Known rows, with every way that one mark hangs from another
[R A [P Q]]: [  3   2 -26 -10  10  15  24  17  16   5  -8   8   1  21  -6   7   3  -5
   3  -4   3  36 -13 -16]
[P [H Y] Q [R A]]: [ 17  -1 -33   3   2   6  39  13  11  10 -29   1   6 -24 -12  14   7   0
   0   3   0  20  -7 -19]
[W [F E [Y T]]]: [  4 -25 -10   6   3  17  -4  14  15  18 -10   6  -1  19  11  25  -2  -4
  22 -23   2  13   7 -18]
[P [R A]]: [  6  -3  -8  -2   2  12  23  24   9  22 -11   6   1   0  -2  17   4   3
   6  -9   4  23 -11 -13]
[E [F Y] Z]: [  6 -13 -20  -8  -3  11  20  13   5   8   3  -1  -6  24   0  17   3  -2
  21 -23   0  12   7   9]
[R [A Q] [P H]]: [  1  10 -28  -5   9  10  21  22  15   0  -6   3  -1  24 -13  -5  -6  -2
   6  -2   7  30  -9 -10]
[Y T]: [ -4 -11  -8   1  11  26   2  23   6   4  -1   1  -5   7  -5  19   4   1
  13 -22   2  11  -6 -21]
[F E]: [ -3 -20  -5   3  -1  17  13  12  -6   9  -7  13  -1  10  10  13   7   0
  11 -14  -6  20  -1  -9]
[W [F E Y]]: [  3 -25 -10   5  -1  16  -3  13  13  18 -11   8   2  19  15  24  -1  -4
  17 -18  -1  15   7 -13]
[Z [E [F Y]]]: [-11 -13  -4  -8  -9  26  13  17   0  10  -1  13  -2  16   7  15   2  -4
  14 -23  -1  12   1  -4]
[Z [E [F [Y T]]]]: [-11 -13  -3  -7  -6  27  12  17   2  10   0  12  -5  15   4  16   1  -4
  18 -26   1  10   1  -8]
[R A P]: [ -1   3 -19  -9   8  15  11  23  11  12   2  10   1  30  -5  10  -2  -5
   7  -7   5  34 -12 -16]
[P Q]: [  1 -13 -20  -3   5  25  22  13   8  -6 -17   0   1  -7   1  13  13   2
  -3  -7  -7  17  -6 -10]
[W [F E]]: [  0 -21  -3   6  -5  23   1  16   7  21 -16  13   5  15  12  25   6  -3
  13 -16  -3  16   3 -18]
[R [P H Q]]: [ -1   0 -33  -8   1  13  15  15  13  -7 -18   4   5   7  -9  12   6  -2
   3  -5  -5  26  -9  -8]
[E [F [Y T]] Z]: [  7 -12 -19  -7   1  11  19  13   8   7   4  -2  -9  24  -3  18   2  -1
  25 -28   3  11   7   3]
[E Z]: [  0  -8 -16  -8   6  18  18  16   7  -1   0   2  -6   7  -4  12  13   1
   9 -13  -7  15  -1   0]
[H E Y]: [ -2 -16 -12   4   9  24   3  14  -2  15  15  22   2  -6  -4  32   1  -8
   2  -8  -9  14   0 -14]
[W F]: [ -1 -16  -6   3  -2  28  -5  23  11  18 -13   7   8  14   6  28   5  -2
   7 -14  -2  12   0 -19]
[P [H [Y T]] Q [R A]]: [ 18  -1 -33   4   6   7  38  14  14  10 -27  -1   2 -24 -16  16   6   0
   5  -2   4  18  -8 -24]
[H [E F Z] [P R]]: [  5  -6 -10  -4  -9  15  23  12   7  19 -11  17   3  -2  -5  34   4   0
   9 -18  -7  29  -7  -5]
[R [P [H E] Q]]: [ -1  -1 -29  -7   1  12  15  12  14  -6 -15  11   5   5 -10  15   4  -4
   2  -6  -6  28  -9  -9]
[W [F [E Z] [Y T]]]: [  7 -23 -12   3   4  13   3  11  18  15  -9   5  -5  19   9  23   1  -4
  25 -24   1  14   9 -14]
[Z [E F]]: [-13 -10   1  -7 -12  31  16  18  -4  13  -5  17   0  13   5  16   6  -3
  11 -21  -3  12  -1  -8]

Rows
[ 12  -8 -27   0  -4   7  30   3   9  -9 -20   5   3  -5  -8  13   8   0
   5  -9  -8  16  -1  -6]
[P [H [E [F Y] Z]] Q]
[  2 -24 -14   3  10   9   5   9   6   4   2   3 -11  14  10  13  -4  -1
  24 -25   2  17   4  -9]
[F E [Y T]]
[ 12  -4 -19  -3   4  12  40  15  16  11 -25   2  -1 -13  -3  13  11   4
   0  -5   2  25 -11 -13]
[P Q [R A]]
[  1  -3 -18  -2   4  21  18  24   9  13 -17   0   3  -4  -1  17   1   4
   0  -8  -1  30 -13 -14]
[H [P [R [A Q]]]]
[  5 -12  -8  -2   1  12  15   9   8   8   9  14  -6  15  -4  24   1  -3
  18 -25  -2  15   3  -2]
[H [E [F [Y T]] Z]]
[  6 -23 -14   1   0  13   4  10  16  15 -10   6  -1  19  12  22   3  -4
  20 -19  -2  15   9  -8]
[W [F [E Z] Y]]
[ -3 -12  -6   1  -7  27   5  15  -2  17  -5  18   9   8   1  33  -1  -2
   2 -17  -8  27  -8 -15]
[H [E F] P]
[  1 -16 -12   0  -2  19   6  20   2  13   1   0  -2  24   3  23  -5  -2
  19 -26   5  10   3  -6]
[E [F [Y T]]]
[ 12   5 -12   6  -7   2  33  18   9  16 -18  11   3  -2 -12  12  -3   3
   8  -8   5  20  -7  -9]
[P [H [E F]] [R [A Q]]]
[ 12  -3 -22   3  -6   4  34   8  14   1 -33   8   5 -28 -10  19  10   4
  -1  -4  -6  19  -9 -10]
[P [H E] Q R]
[  5 -22 -19  -4   7   3  16   4   7   0   2   4 -11  14  11   8   2  -2
  22 -19  -4  19   7   6]
[F [E Z] Y]
[ -4   0 -21  -5  -5  11   5  18   7   5  -6  15   7  19  -9  20  -1  -5
   9 -12  -3  25  -7  -7]
[R [P [H [E F]]]]
[  4 -12  -9  -3  -2  12  15   9   6   9   9  15  -4  15  -2  23   2  -3
  14 -21  -4  16   3   2]
[H [E [F Y] Z]]
[ 10   2 -26   5   3   6  29  22   9  15 -15   2   2 -12 -13  10  -2   1
   6   0   5  16  -4 -12]
[P [H Y] [R [A Q]]]
[  6 -21 -18  -1  12   4  15   5  11   0   4   2 -16  14   5  10   1  -1
  28 -26   1  18   7  -2]
[F [E Z] [Y T]]
[  9   5 -19   4  -1   4  30  23  11  10 -22   0   2  -6 -10   4   0   6
   6  -4   5  18  -9 -10]
[P H [R [A Q]]]
[  3   8 -30  -3  12   9  21  19  15   5   3  12  -1  18 -16   3  -8  -6
   5  -1   6  30  -6 -12]
[R [A Q] [P [H E Y]]]
[  2   1 -30  -9  -3   9  21   9  14  -5 -15  11   4  10 -12  16   5  -4
   7  -9  -6  27  -6  -4]
[R [P [H [E F Z]] Q]]
[  8  -4 -18   7   0   7  14  17   7  16 -11  13   3 -20 -15  29   0  -1
  11 -10  -1  13  -4 -18]
[P [H E [Y T]] R]
[ -1 -12 -16   0   4  27  12  10   8   1 -14  13   6 -11   0  27   7   0
  -7  -9 -13  31 -12 -18]
[H E [P Q]]
[  8   6 -27  -5   1   8  26  13  13   6 -12  14   5  21 -12   9  -1  -6
   4  -4   2  35 -12 -18]
[R A [P [H [E F]] Q]]
[  0 -12 -25   1  10  27   6  23   6  21  -7   3   1 -18  -8  37  -1  -3
   8 -13  -3  21  -7 -24]
[H [P R] [Y T]]
[  5  -1 -11  -1   5  12  30  24  13  16 -11   2  -4  -2  -4   9   2   5
   6  -8   6  21  -8  -6]
[P [R [A Q]]]
[  0 -16 -26   1   9  30  11   8   4   9  -3  16   6 -21  -4  35   3  -6
  -7  -4 -15  27  -6 -20]
[H E [P Q] Y]
